Each row comes from the steps of one walk. Every step used is in the known rows, and no mark comes twice. Write the walk behind each row, first mark first.
Known rows:
nuven-gonul: [-14.6 -39.6  24.3  18.6  27.9  18.2  17.2  18.6 -41.7  18.8 -14.2 -26.5
 -11.5   9.2  31.8 -46.7   9.0  -9.2 -13.8  26.1 -17.9  15.8]
gonul-nuven: [-10.1   9.1  11.8 -16.4  22.5  12.0   4.2 -40.3  -9.6  30.6 -16.8 -11.4
 -15.8  -5.7  14.5  16.6  25.4  -3.4 -14.4   2.6 -30.6  28.9]
gukef-vago: [ -0.6 -12.2  -4.9  -7.4  27.7  17.5 -15.7  -7.6 -10.1 -19.5  13.1  19.0
 -14.3  -2.4   6.6 -22.4  15.1  22.0 -15.1  -9.0 -10.0  15.3]
rete-tezu-vago: [  1.1 -17.4   4.6 -14.6  17.2  -9.2  24.2   3.2   1.2  -6.6  21.3  13.7
   7.7  -4.8  28.8 -24.6 -12.7  12.9  18.6 -13.2  29.5 -32.9]
rete-zamuzeg-tezu-vago: [  5.4  -4.9  13.3 -46.0 -16.1 -26.2  22.5  -3.2  -0.8  20.4 -22.9  25.2
   9.2 -22.8 -21.5 -21.3   9.1  24.8  10.8  12.0  25.3  13.1]
gonul-nuven-rete-zamuzeg-tezu-vago: [  4.1   7.5  13.8 -26.9 -65.0 -31.0  51.2 -77.9  12.0  44.4  -5.6  12.8
  -7.1 -26.4 -64.1   0.4   9.4  -0.3   2.3  -6.5  20.3  27.4]
gukef-vago-tezu-zamuzeg-rete: [ -8.0   5.8 -16.9  34.9 -10.1  17.4 -43.9  50.9  22.8 -46.7   5.5  23.0
 -11.9  14.1 -18.4  36.9 -14.5 -11.5  -2.0  21.4 -30.4  13.9]
gonul-nuven-rete-tezu: [  4.7   1.1  14.7  16.2  -9.4 -13.4  46.5 -78.1   4.6   9.8  27.9 -29.7
 -14.6 -18.9 -16.6  21.9 -14.6  -2.7   5.4 -27.5  15.1  -9.3]
tezu-vago: [ -9.5 -10.9  -0.7  -8.3  12.8  -7.4   5.1  -8.4  -7.5  -4.5   3.6  32.2
   2.3  -8.6  25.6 -37.4  28.0  -0.1  -6.0  -6.8   1.3  12.7]
vuni-zamuzeg-rete-tezu-vago-gukef-kibaz: [ 11.1   8.8 -41.7  18.4  -5.8  14.7 -16.9  43.7  28.4 -30.4  -5.4 -23.3
  -3.0  43.4  31.3  43.1 -33.9   4.8  41.3   3.0  29.8 -81.1]
vago-gukef: [  1.7  18.4   5.1   6.7  35.4 -11.1  -6.4  -6.3 -17.1 -21.2 -29.6  -2.7
  -5.3  -2.9   4.9  -8.6  31.6  17.5  -7.0 -16.5  -2.8   5.0]
gukef-kibaz: [ -1.7 -19.0  -1.6  -4.0  41.8   9.9  -2.7  -7.4  -5.6  -5.6   3.6  -0.5
  -4.3  -2.8  37.1 -25.1  30.7  13.4 -10.9  -0.1 -26.5  15.9]
rete-tezu: [  4.0 -10.8  13.9  -2.2  38.9 -10.3  16.8  -1.3  -9.9 -12.1   7.6 -16.5
   1.6 -14.6  26.8   1.7 -14.0  22.5  12.8  -8.3  20.1 -21.6]
zamuzeg-rete-tezu-vago-gukef-kibaz: [  3.9  10.8 -10.9  -0.1  19.1  -9.7  16.7  50.7   6.1  -5.0  -0.2  -0.9
  -0.5  44.4  18.1 -27.6 -25.9  24.9  47.0 -14.5  22.6 -45.5]
rete-tezu-vago-gukef-kibaz: [ 11.8  -7.1 -10.1 -19.7  30.2   3.3  17.5  17.8  13.5 -11.0  13.0  10.2
   4.0  26.5  24.2 -33.0  -4.8  25.4  22.8 -25.0  13.9 -55.4]
vuni-zamuzeg-tezu-vago-gukef-kibaz: [ 26.7   7.2 -51.4 -17.9 -17.7  30.2 -37.4   4.0  35.9 -25.7 -21.4 -17.5
   4.0  24.0   2.6  31.2  -1.5   9.6   4.2  14.1   8.0 -37.9]
gonul-nuven-rete-tezu-vago: [  1.2  -5.7   5.7   3.1 -30.5 -12.8  53.6 -72.7  14.7  14.7  39.8   0.6
 -10.7  -7.9 -13.3  -3.3 -13.0 -12.1  11.5 -31.6  23.5 -18.0]
vuni-zamuzeg-tezu-vago-kibaz-gukef: [ -0.4   7.3 -22.3   9.5 -24.6  35.8 -54.6  24.0  -4.5  24.2  -6.3 -36.6
  21.6  10.9  24.3  47.1 -20.2 -39.9 -20.8  24.5  -7.7  -0.7]
kibaz-gukef-vago-tezu-zamuzeg-rete: [-22.4  13.2 -19.6  55.2 -13.3  24.9 -54.1  61.6   1.8 -13.1  31.6  19.1
   2.9  24.9   9.9  59.3  -6.7 -37.8  -4.2   7.9 -55.6  29.8]
kibaz-gukef-vago-tezu-zamuzeg: [-15.7  -4.4 -21.4  34.6  -3.1  37.5 -54.3  28.6   6.8 -20.3  43.9  29.6
   7.5   7.8  17.6  52.0  16.0 -38.0 -30.3  -4.0 -64.0  20.8]
vuni-zamuzeg-tezu-vago: [ 16.5  -3.0 -35.7 -14.4 -30.2  17.3 -30.4  -6.3  23.7 -19.0 -13.4 -10.7
   8.6  -8.2   7.4  40.5 -11.4  -2.9   1.1  23.9  22.8 -17.3]
rete-zamuzeg: [-10.9  -6.8  24.6  -7.1  21.5 -28.1  16.0 -16.6 -24.0   5.6 -24.0  15.9
  -4.1 -33.1   7.2  -2.1  37.1  18.5  -8.1   1.8   0.4  16.0]
zamuzeg-tezu-vago-gukef: [ 16.1  20.2  -7.8 -31.4  -1.4 -10.4   0.0   8.1   3.9  -3.9 -28.6   6.7
   8.6   8.6 -24.0 -25.2   2.8  25.2  10.1  -4.1  21.5   1.4]
tezu-zamuzeg-rete: [-11.5   7.0 -12.5  42.7  -7.3  -1.4 -14.8  40.9  16.7 -40.2   2.0  -7.6
  -6.3  -7.5  13.3  62.5  -0.6 -15.0  20.3  28.2 -18.8   3.4]

Which walk is each row?
[-16.7  -5.2  -7.7  13.6  24.6  24.3 -26.0   7.1 -30.9  12.8  39.5  15.3
   1.2   7.7  35.6   1.1  22.4  -4.0 -17.6 -22.1 -35.5  32.4] => kibaz-gukef-vago
[ 12.4  17.5   8.0 -43.0 -10.8 -31.8  18.0   4.1  -1.8  11.6 -43.7  21.5
   6.9  -4.6 -40.8 -17.3  13.8  33.4  13.5   1.4  29.1  -3.1] => rete-zamuzeg-tezu-vago-gukef
[  6.5  -4.8  -5.6  33.5 -37.7   3.9  33.9 -58.8  44.2 -24.8  50.8 -26.3
 -14.0 -25.5 -18.1  86.5 -20.6 -28.8  12.9  -9.3  -5.5 -39.5] => gonul-nuven-rete-tezu-zamuzeg
[-11.8   5.7  24.6 -21.7  -8.5  -8.0  -3.0  28.9 -31.7  65.7 -17.6  -0.3
  22.4  -1.0  -6.7 -15.4   0.2 -13.5 -10.5  13.0  -4.9  28.4] => rete-zamuzeg-tezu-vago-kibaz-gukef
[  7.4 -16.3  -7.0  16.6  10.8   7.8   4.5  16.2  30.7 -49.5  32.5 -14.4
   2.6 -19.7  24.2  66.7 -20.7  -4.1  19.8  10.0   0.0 -54.0] => rete-tezu-zamuzeg
[  9.5  -0.1  12.9 -31.7   4.7   4.7  -9.7  18.1  -4.2  16.9 -27.3 -13.3
   9.7   2.1 -17.3 -47.4 -17.2   6.1 -10.6  22.8  10.1  17.5] => zamuzeg-tezu-vago-kibaz
[-25.1  -1.8  12.1  15.3  18.0  11.3 -19.1  21.9 -36.3  38.3   9.3   5.0
  16.9  11.5  41.2 -32.2  19.2 -38.3 -26.4  -8.3 -30.0  28.5] => tezu-vago-kibaz-gukef
[ 15.4   4.3  -2.9 -52.4  -2.5 -14.1  14.8  11.2  10.4  16.7 -30.0  19.6
   5.8  10.7 -26.8 -31.0  17.2  37.5  14.4   1.2   8.8 -10.8] => rete-zamuzeg-tezu-vago-gukef-kibaz
[  9.3  -2.0  -4.4 -34.3  -5.3  -5.9   3.6   0.8   4.0   7.1  -7.7  11.3
  11.4  -7.7  -4.9 -29.9  -1.1  16.7   7.2   8.8  16.2  18.4] => zamuzeg-tezu-vago
[ -3.0   5.8  14.1  16.3  26.7 -22.0  16.5  35.1 -14.3  -4.6  -1.9 -28.9
  -1.2   3.3  19.1   7.6 -37.5  21.3  37.2   1.8  29.7 -12.8] => zamuzeg-rete-tezu
[  4.4  10.0  31.0 -24.6 -55.8 -20.5  37.6 -58.9   3.3  55.6 -25.1  -9.9
 -10.1 -15.8 -77.5 -17.5  -8.7 -11.7 -14.9   9.0  13.5  24.9] => gonul-nuven-rete-zamuzeg-tezu-vago-kibaz
[ 16.4  15.5   5.7  -5.0 -51.2 -54.1  41.5 -43.8   1.5  -8.1 -17.2  20.7
   3.2 -23.3 -72.7 -26.5  16.1  19.4   9.5 -24.9  46.7   2.2] => nuven-rete-zamuzeg-tezu-vago-gukef
[  5.2  -1.8  26.7 -42.8  -6.3 -16.6   6.7  14.5 -10.1  32.5 -42.0   2.0
   7.2 -11.4 -35.4 -36.9  -5.8  13.9  -6.7  28.1  18.5  12.1] => rete-zamuzeg-tezu-vago-kibaz
[ -2.6  -6.1   4.2  -3.0  29.0  12.2 -30.1  -0.1 -12.1 -18.5  -5.5  31.1
  -8.2   3.2  -8.4 -35.6  15.2  12.9 -33.0  -7.3 -18.9  34.2] => gukef-vago-tezu
[  1.3  -2.1  23.4   8.1 -22.6  -1.8  39.2 -53.3   6.6  28.6  20.4 -20.8
 -11.9   1.6 -26.3 -21.5 -28.5 -23.3  -7.1 -17.2  17.3 -18.8] => gonul-nuven-rete-tezu-vago-kibaz
[ -1.7  -9.3  12.0  -5.6  38.2  27.3 -30.0  14.5 -19.1  -8.0  -5.3  -4.7
 -17.6   8.8  -6.3 -41.4  -0.5  12.5 -32.9   5.5 -16.2  14.7] => gukef-vago-kibaz
[-17.2   0.6   0.6  17.6  24.0  19.6 -40.8   9.8 -33.2  15.9  21.2  26.2
   7.5  12.0  20.7 -14.9  21.9 -13.3 -37.3 -21.9 -44.0  48.8] => kibaz-gukef-vago-tezu
[-15.5   5.0  20.0  25.4 -25.2   5.3  30.3 -41.9 -13.4  60.4  46.2 -24.4
   3.3  10.9   2.5   1.8 -21.1 -50.6  -9.9 -31.8  -5.8  -5.3] => gonul-nuven-rete-tezu-vago-kibaz-gukef
[ 20.1   7.2 -19.0 -40.0   8.1   6.7  -1.4  13.9  16.4   1.7 -16.0   5.3
   6.6  25.2  -8.9 -39.5   7.6  29.2  11.1  -3.4   1.2  -3.0] => zamuzeg-tezu-vago-gukef-kibaz
[ -5.7  12.6 -22.9  44.4  -4.3   5.4 -36.8  12.9  -4.2 -30.3 -27.0 -31.2
  -9.0  -2.6  30.5  66.9  -5.7 -10.0   6.2  25.1   7.7  -3.5] => vuni-zamuzeg-rete
[-11.2  14.2  -4.4  46.1  -7.0  -6.8 -30.1  43.2  15.6 -38.4 -17.7   4.7
   1.1  -2.1  -1.8  48.2  -0.4 -23.8   0.9  28.6 -27.3  20.7] => vago-tezu-zamuzeg-rete
[ -9.3  -8.3  15.0  -5.7  21.2   3.7  -9.8   9.7 -15.9   6.5 -15.7   9.9
   1.0   1.6  11.7 -54.2  12.0 -11.1 -23.7   7.7  -5.4  12.3] => tezu-vago-kibaz
[ 10.3 -17.8 -10.0  53.7 -26.2 -13.8  28.8 -31.1  35.0 -67.7  59.3 -14.8
  -1.6 -37.7  -8.2  58.3 -19.2 -17.1  15.8 -15.2  17.8 -45.8] => nuven-rete-tezu-zamuzeg
